Each row was made from one small tree. The marks that hang from a mark follow it in brackets, in alphabetical order. Every link used is in the known rows. Write each row's tree.
Known rows:
rupaput(kabep(biluka) kopar meda): 0.800, 0.800, -0.624, -1.075, -0.604, -0.329, 3.249, -1.434, -0.370, 2.567, 1.164, 0.798, -0.068, 1.024, 0.613, 0.866, -0.947, 1.041, 0.380, -0.415, -0.319, 2.235, -0.013
rupaput(meda zireb): 0.121, 0.609, 0.090, 0.567, -0.233, 0.128, 1.477, 0.699, -0.332, 2.422, 0.850, 0.513, 0.432, 0.088, 0.397, 0.757, -0.538, 0.996, -0.405, -1.405, 0.098, 2.155, 0.173
botap(lanir meda(rupaput(kabep(biluka) zireb))): 0.958, -1.478, -1.942, -0.106, -0.629, 0.067, 2.786, -2.271, 0.331, 1.489, 1.242, -0.386, -1.455, 1.325, 1.613, 0.002, -0.642, -0.039, 0.686, -0.026, 0.635, 1.946, 0.042
rupaput(kabep(biluka) kopar zireb): 0.292, 1.115, -0.759, 0.467, -0.078, -0.256, 2.709, -0.388, -0.455, 3.502, 0.969, 0.963, -0.193, 0.972, 0.558, 1.367, -1.316, 1.109, -0.549, -0.508, -0.544, 2.954, -0.026
femiteg(bipuv(pura) kobak): 0.073, 2.256, -0.085, 0.360, -0.150, 0.681, 0.129, 0.387, -0.219, 2.417, -0.190, 1.011, -1.778, 0.614, -0.271, -0.121, -0.024, 1.130, 1.471, 1.003, -1.505, -0.094, -0.119
meda(rupaput): 0.107, -0.441, -0.577, -0.957, -0.764, -0.121, -0.009, 0.161, -0.072, 1.230, -0.318, -0.579, -0.233, 0.459, 0.466, -0.487, 0.357, -0.220, -0.720, -0.334, -0.015, -0.627, -0.456
botap(lanir meda(rupaput(kabep kopar))): 1.189, -0.759, -0.946, 0.078, -1.220, 0.351, 3.183, -2.531, 0.562, 1.878, 1.360, -0.559, -1.936, 1.003, 1.699, -0.132, -0.431, 0.586, 0.594, 0.164, 0.782, 1.466, 0.189
kabep(rupaput): -0.115, -0.767, -0.583, -1.641, -0.172, -0.318, 0.067, -0.378, -0.414, -0.079, 0.317, -0.278, -0.509, 0.594, 0.022, 0.375, -0.192, -0.433, 0.022, 0.426, -0.266, -0.801, -0.135
rupaput(kopar): 0.222, 0.710, 0.464, 0.071, -0.339, -0.049, 1.054, -0.276, -0.091, 1.619, 0.434, 0.217, -0.436, 0.091, 0.218, 0.458, -0.374, 0.351, -0.441, 0.235, -0.153, 0.678, 0.054
bipuv(pura): 0.278, -0.182, -0.465, 0.957, -0.046, 0.080, 0.162, 0.870, -0.006, 0.957, -0.012, 1.075, -1.220, 0.056, 0.322, -0.107, 0.222, 0.314, -0.184, 1.160, -0.416, 0.555, -0.476
zireb(bipuv rupaput(kopar meda)): 1.205, 1.409, 0.156, 0.194, 1.647, 0.686, 1.952, 0.706, 0.150, 1.995, 1.694, -2.541, -0.427, 0.492, -0.577, 1.080, -0.432, -0.013, -0.345, -0.881, 1.541, 1.216, 0.022
rupaput(kabep(biluka) kopar meda zireb(bipuv(pura))): 0.959, 1.367, -1.189, 0.939, 0.702, 0.255, 4.164, 0.345, -0.483, 5.155, 1.889, 0.615, -1.323, 1.107, 0.491, 1.493, -1.525, 1.615, -0.573, -0.538, -0.158, 4.202, -0.412
biluka(kabep(rupaput(kopar zireb))): 0.259, 0.714, -0.453, -0.242, 0.195, -0.130, 0.313, 0.163, -0.381, 2.356, 0.649, -0.105, -1.161, 0.754, 0.204, 1.544, -1.342, 1.347, -0.791, 0.260, -0.456, 1.451, 0.423
botap(lanir meda(rupaput(kabep))): 1.020, -1.370, -1.318, 0.007, -0.962, 0.386, 2.328, -2.310, 0.637, 0.524, 0.979, -0.738, -1.556, 0.915, 1.534, -0.499, -0.151, 0.306, 0.936, -0.026, 0.873, 0.893, 0.150
rupaput(kabep kopar meda zireb(bipuv(pura))): 0.806, 1.980, -0.419, 2.173, 0.429, 0.764, 4.041, 1.135, -0.315, 5.627, 1.918, 0.525, -1.302, 0.621, 0.561, 1.533, -1.335, 2.578, -0.871, -1.328, 0.060, 4.391, -0.195
rupaput(kabep kopar meda(botap) zireb): -0.024, 1.084, -0.303, 0.351, -1.178, 0.298, 3.398, 0.779, -0.216, 4.962, 1.317, 1.294, 0.347, 0.546, 1.348, 1.466, -1.109, 2.781, -0.588, -2.715, -0.373, 3.458, 0.281
botap(lanir meda(rupaput(kabep(biluka) kopar zireb))): 1.128, -0.903, -1.576, -0.043, -0.901, 0.018, 3.683, -2.505, 0.247, 2.842, 1.622, -0.190, -1.825, 1.397, 1.793, 0.368, -0.937, 0.251, 0.309, 0.141, 0.534, 2.494, 0.084
botap(lanir meda(rupaput(kabep kopar zireb))): 1.022, -0.411, -0.949, 0.960, -1.118, 0.447, 3.566, -1.859, 0.396, 3.238, 1.608, -0.250, -1.782, 1.008, 1.843, 0.403, -0.807, 1.018, 0.055, -0.495, 0.737, 2.628, 0.265
zireb(bipuv(femiteg) rupaput(kabep(biluka) kopar)): 0.942, 1.083, -1.283, -0.130, 2.074, 0.456, 1.878, 0.217, 0.038, 2.301, 1.217, -1.670, -1.299, 0.815, -0.423, 1.586, -0.823, -0.430, 0.175, 0.816, 0.688, 1.428, -0.541
pura(bipuv(femiteg)): -0.246, 0.702, -0.106, -1.446, -0.333, 0.305, -0.001, 0.591, -0.257, 1.660, -0.143, 0.945, -0.865, -0.438, -0.150, 1.308, 0.113, -0.118, 0.189, 0.952, -0.292, 1.065, -0.181
meda(botap(lanir) rupaput(kopar zireb(bipuv(pura)))): 0.148, -0.699, -1.572, 0.146, -0.601, 0.487, 2.342, 0.746, 0.145, 4.692, 1.127, -0.374, -2.012, 0.796, 1.542, 0.539, -0.360, 0.490, -1.324, -0.755, 0.234, 1.396, -0.517
femiteg(bipuv kobak): -0.141, 2.379, 0.354, -0.505, -0.085, 0.617, -0.039, -0.381, -0.208, 1.576, -0.161, 0.018, -0.703, 0.561, -0.578, -0.039, -0.228, 0.825, 1.628, 0.001, -1.100, -0.596, 0.301
zireb(bipuv(femiteg(kobak) pura) rupaput(kopar)): 0.951, 1.783, -0.893, 1.244, 1.991, 1.012, 1.047, 1.352, 0.126, 3.316, 0.615, -0.810, -2.743, 0.121, -0.689, 1.204, -0.441, 0.140, 0.333, 1.462, 0.318, 0.989, -0.573

Write each row's tree:
-0.088, -2.050, -2.088, -3.149, -0.689, -0.685, 1.972, -1.260, -0.561, 1.321, 1.425, 0.419, -0.355, 1.372, 1.103, 1.064, -0.752, -0.673, 0.552, -0.341, -0.271, 0.640, 0.005 | kabep(biluka rupaput(meda(botap(lanir)) zireb))
-0.225, 1.495, -0.346, -1.593, -0.260, 0.514, 0.066, 0.092, -0.301, 1.916, -0.542, 1.174, -1.122, -0.405, -0.574, 1.237, -0.129, 0.383, 0.998, 0.552, -0.604, 0.893, 0.061 | pura(bipuv(femiteg(kobak)))
0.135, 0.562, -0.575, 2.015, 1.253, 0.589, 0.921, 1.773, -0.111, 2.558, 0.727, -0.158, -1.267, 0.090, -0.102, 0.649, -0.564, 0.595, -0.915, -0.129, 0.135, 2.000, -0.392 | rupaput(zireb(bipuv(pura)))
0.555, 0.272, -0.812, -0.324, 0.075, 0.458, 1.451, 1.050, 0.311, 1.190, 0.813, -0.735, 0.799, 0.711, 0.460, 0.756, 0.046, 1.226, 0.364, -2.128, 0.721, 1.045, 0.143 | zireb(rupaput(kabep meda(botap)))
0.343, -0.489, -1.650, -1.560, -0.676, -0.395, 1.034, -0.710, -0.208, 1.385, -0.149, -0.213, -0.146, 1.234, 0.617, -0.241, -0.104, -0.027, -0.225, -0.352, -0.319, 0.114, -0.587 | meda(rupaput(kabep(biluka)))
-0.195, -0.928, -1.859, -0.323, -1.495, 0.275, 1.934, 0.073, 0.172, 2.980, 0.527, 0.135, -0.223, 1.004, 1.815, 0.368, -0.214, 1.193, -0.493, -2.151, 0.087, 1.211, -0.083 | meda(botap(lanir) rupaput(kabep zireb))
-0.058, -0.564, -1.215, -0.577, -0.590, 0.428, 2.220, 0.111, 0.166, 4.000, 1.136, -1.147, -1.144, 0.766, 1.299, 0.615, -0.526, 0.257, -1.191, -1.584, 0.551, 1.007, -0.167 | meda(botap(lanir) rupaput(kopar zireb(bipuv)))
0.091, -1.884, -2.541, -2.380, -1.370, -0.280, 1.644, -1.439, 0.198, 1.022, 0.255, -0.044, -0.375, 1.418, 1.582, -0.228, 0.028, -0.141, 0.384, -0.847, -0.075, -0.245, -0.345 | meda(botap(lanir) rupaput(kabep(biluka)))
0.093, 0.613, -1.065, 0.660, 0.029, 0.391, -0.015, 0.559, -0.165, 2.187, -0.634, 2.059, -2.350, -0.344, 0.099, 0.251, -0.092, 0.645, 1.048, 1.956, -1.187, 0.456, -0.584 | bipuv(femiteg(kobak) pura)
0.257, 0.618, -0.655, 0.420, -1.348, 0.388, 4.109, -0.414, -0.018, 4.404, 1.892, 1.158, -0.091, 0.713, 1.744, 1.540, -1.101, 2.397, -0.027, -2.334, 0.090, 3.487, 0.500 | rupaput(kabep kopar meda(botap(lanir)) zireb)
0.063, 1.483, -0.796, 0.027, 0.171, 0.538, 1.501, 0.607, -0.380, 5.269, 0.224, -0.528, -1.725, 0.308, 0.129, 0.842, -0.912, 0.652, -0.858, -0.518, -0.280, 1.315, -0.474 | meda(rupaput(kopar zireb(bipuv(femiteg(kobak)))))
-0.319, 0.229, -1.055, -0.342, -1.578, 0.130, 2.105, 1.102, -0.117, 5.072, 0.308, 0.491, -0.098, 0.902, 1.551, 0.701, -0.540, 1.924, -1.507, -2.357, -0.571, 1.774, -0.290 | meda(botap rupaput(kabep kopar zireb))
0.024, -0.387, -1.052, -1.958, -0.068, -0.842, 1.564, -0.784, -0.881, 2.406, 1.008, 0.363, -0.810, 1.249, 0.311, 1.341, -1.108, -0.699, -0.602, 0.772, -0.737, 0.922, -0.236 | kabep(biluka rupaput(kopar zireb))
0.755, 1.236, -1.920, -0.348, 2.444, 0.694, 1.010, -0.043, 0.069, 1.125, 0.403, -1.679, -1.148, 0.760, -1.029, 1.126, -0.767, -0.264, 1.346, 0.263, 0.537, 0.624, -0.351 | zireb(bipuv(femiteg(kobak)) rupaput(kabep(biluka)))
0.063, -0.061, -1.609, -0.083, -0.722, 0.615, 3.186, -0.011, 0.165, 4.580, 1.314, -0.870, -1.002, 1.106, 1.521, 0.903, -0.814, 1.300, -0.968, -2.242, 0.456, 1.910, -0.123 | meda(botap(lanir) rupaput(kabep kopar zireb(bipuv)))
0.049, 1.019, -1.167, 0.027, 0.732, 0.413, 1.714, 0.649, -0.719, 4.696, 0.879, 0.497, -2.875, 0.491, -0.086, 1.627, -1.274, 0.675, -0.245, 1.085, -0.866, 1.534, -0.506 | kabep(rupaput(kopar zireb(bipuv(femiteg(kobak) pura))))
-0.042, -0.272, -1.454, -1.876, 1.015, -0.401, 1.647, -0.394, -0.874, 3.173, 1.268, -0.319, -1.821, 0.949, -0.016, 1.731, -1.397, -1.053, -0.508, 1.429, -0.563, 1.096, -0.599 | kabep(biluka rupaput(kopar zireb(bipuv(femiteg))))
0.782, -0.319, -1.131, -0.132, -0.670, -0.095, 2.794, -1.013, 0.022, 3.530, 0.919, -0.001, -1.257, 1.185, 1.292, 0.271, -0.938, 0.732, -0.390, -0.314, -0.026, 2.435, -0.192 | botap(meda(rupaput(kabep(biluka) kopar zireb)))
0.300, 1.361, -0.941, 1.283, 0.938, 0.849, 1.791, 1.371, -0.373, 4.303, 0.757, 0.817, -1.911, -0.180, -0.079, 1.054, -0.924, 1.300, 0.355, -0.100, -0.344, 2.639, -0.414 | rupaput(meda zireb(bipuv(femiteg(kobak) pura)))
0.255, -0.131, -1.341, -2.335, 0.692, -0.377, 2.563, -0.557, -0.983, 3.876, 1.746, -0.153, -1.580, 1.006, 0.182, 1.855, -1.495, -0.631, -0.285, 0.854, -0.397, 1.746, -0.509 | kabep(biluka rupaput(kopar meda zireb(bipuv(femiteg))))
1.084, 0.940, -1.140, 1.911, 2.108, 0.968, 1.230, 1.751, 0.352, 1.270, 0.965, -1.697, -1.197, 0.720, -0.507, 0.720, -0.110, 0.607, -0.194, -0.126, 1.021, 1.355, -0.483 | zireb(bipuv(pura) rupaput(kabep))
-0.149, -0.351, -1.366, 0.055, 0.953, 0.268, 0.690, 1.374, -0.595, 2.960, 0.844, 0.154, -2.269, 0.375, 0.080, 1.294, -0.718, -0.076, -0.602, 1.257, -0.474, 1.088, -0.761 | kabep(rupaput(zireb(bipuv(femiteg pura))))
-0.317, -1.444, -1.486, -0.806, -1.356, 0.088, 0.991, 0.180, 0.148, 2.379, 0.372, -0.096, -0.348, 0.670, 1.623, 0.094, 0.077, 0.125, -0.682, -1.477, 0.166, 0.316, -0.130 | meda(botap(lanir) rupaput(zireb))
0.452, 0.269, -1.465, 0.017, 1.105, 0.379, 0.430, 1.250, -0.408, 3.138, 0.927, 0.076, -2.478, 0.469, 0.180, 1.568, -1.223, 1.340, -0.198, 1.072, -0.405, 2.027, -0.236 | biluka(kabep(rupaput(meda zireb(bipuv(femiteg pura)))))
0.549, 0.797, -0.950, 0.618, 1.112, 0.271, 0.666, 0.962, -0.309, 3.176, 0.966, -0.428, -2.397, 0.795, -0.004, 1.554, -1.417, 1.416, -1.017, 0.787, -0.303, 1.922, 0.005 | biluka(kabep(rupaput(kopar zireb(bipuv(pura)))))
1.113, 1.021, -1.014, 0.835, 1.071, 0.955, 2.881, 1.796, 0.336, 3.681, 1.656, -1.101, -1.170, 0.840, 0.347, 1.191, -0.436, 1.569, -0.315, -1.215, 0.829, 2.242, -0.346 | zireb(bipuv(pura) rupaput(kabep kopar meda(botap)))
0.127, -0.176, -1.203, -1.806, 1.007, -0.460, 1.827, -0.572, -0.789, 2.530, 1.373, -0.873, -1.195, 1.269, -0.191, 1.433, -1.374, -0.882, -0.722, 0.510, -0.208, 1.008, -0.326 | kabep(biluka rupaput(kopar zireb(bipuv)))
0.531, -0.097, -1.483, 0.961, 0.480, 0.826, 1.213, 0.555, 0.167, 3.823, 0.207, -0.113, -3.082, 0.170, 0.567, -0.041, -0.581, 0.578, 0.244, 0.658, -0.086, 1.625, -0.584 | botap(meda(rupaput(zireb(bipuv(femiteg(kobak) pura)))))
0.290, 0.652, -0.251, -0.903, 0.377, 0.125, 2.617, 0.159, -0.704, 3.721, 1.879, -0.853, -0.930, 0.796, 0.076, 1.579, -1.257, 0.587, -0.840, -0.893, 0.182, 1.847, -0.016 | kabep(rupaput(kopar meda zireb(bipuv)))
0.858, 0.262, -1.225, -0.236, 1.079, -0.041, 0.823, 0.008, 0.107, -0.150, 0.519, -1.005, 0.342, 1.093, -0.215, 0.685, -0.152, -0.301, 0.411, -0.107, 0.574, 0.615, -0.139 | zireb(rupaput(kabep(biluka)))
0.101, -0.202, -1.244, -0.400, 0.659, 0.285, 1.610, 1.227, -0.711, 3.617, 1.327, 0.290, -2.010, 0.451, 0.294, 1.387, -0.802, 0.375, -0.333, 0.668, -0.333, 1.732, -0.671 | kabep(rupaput(meda zireb(bipuv(femiteg pura))))
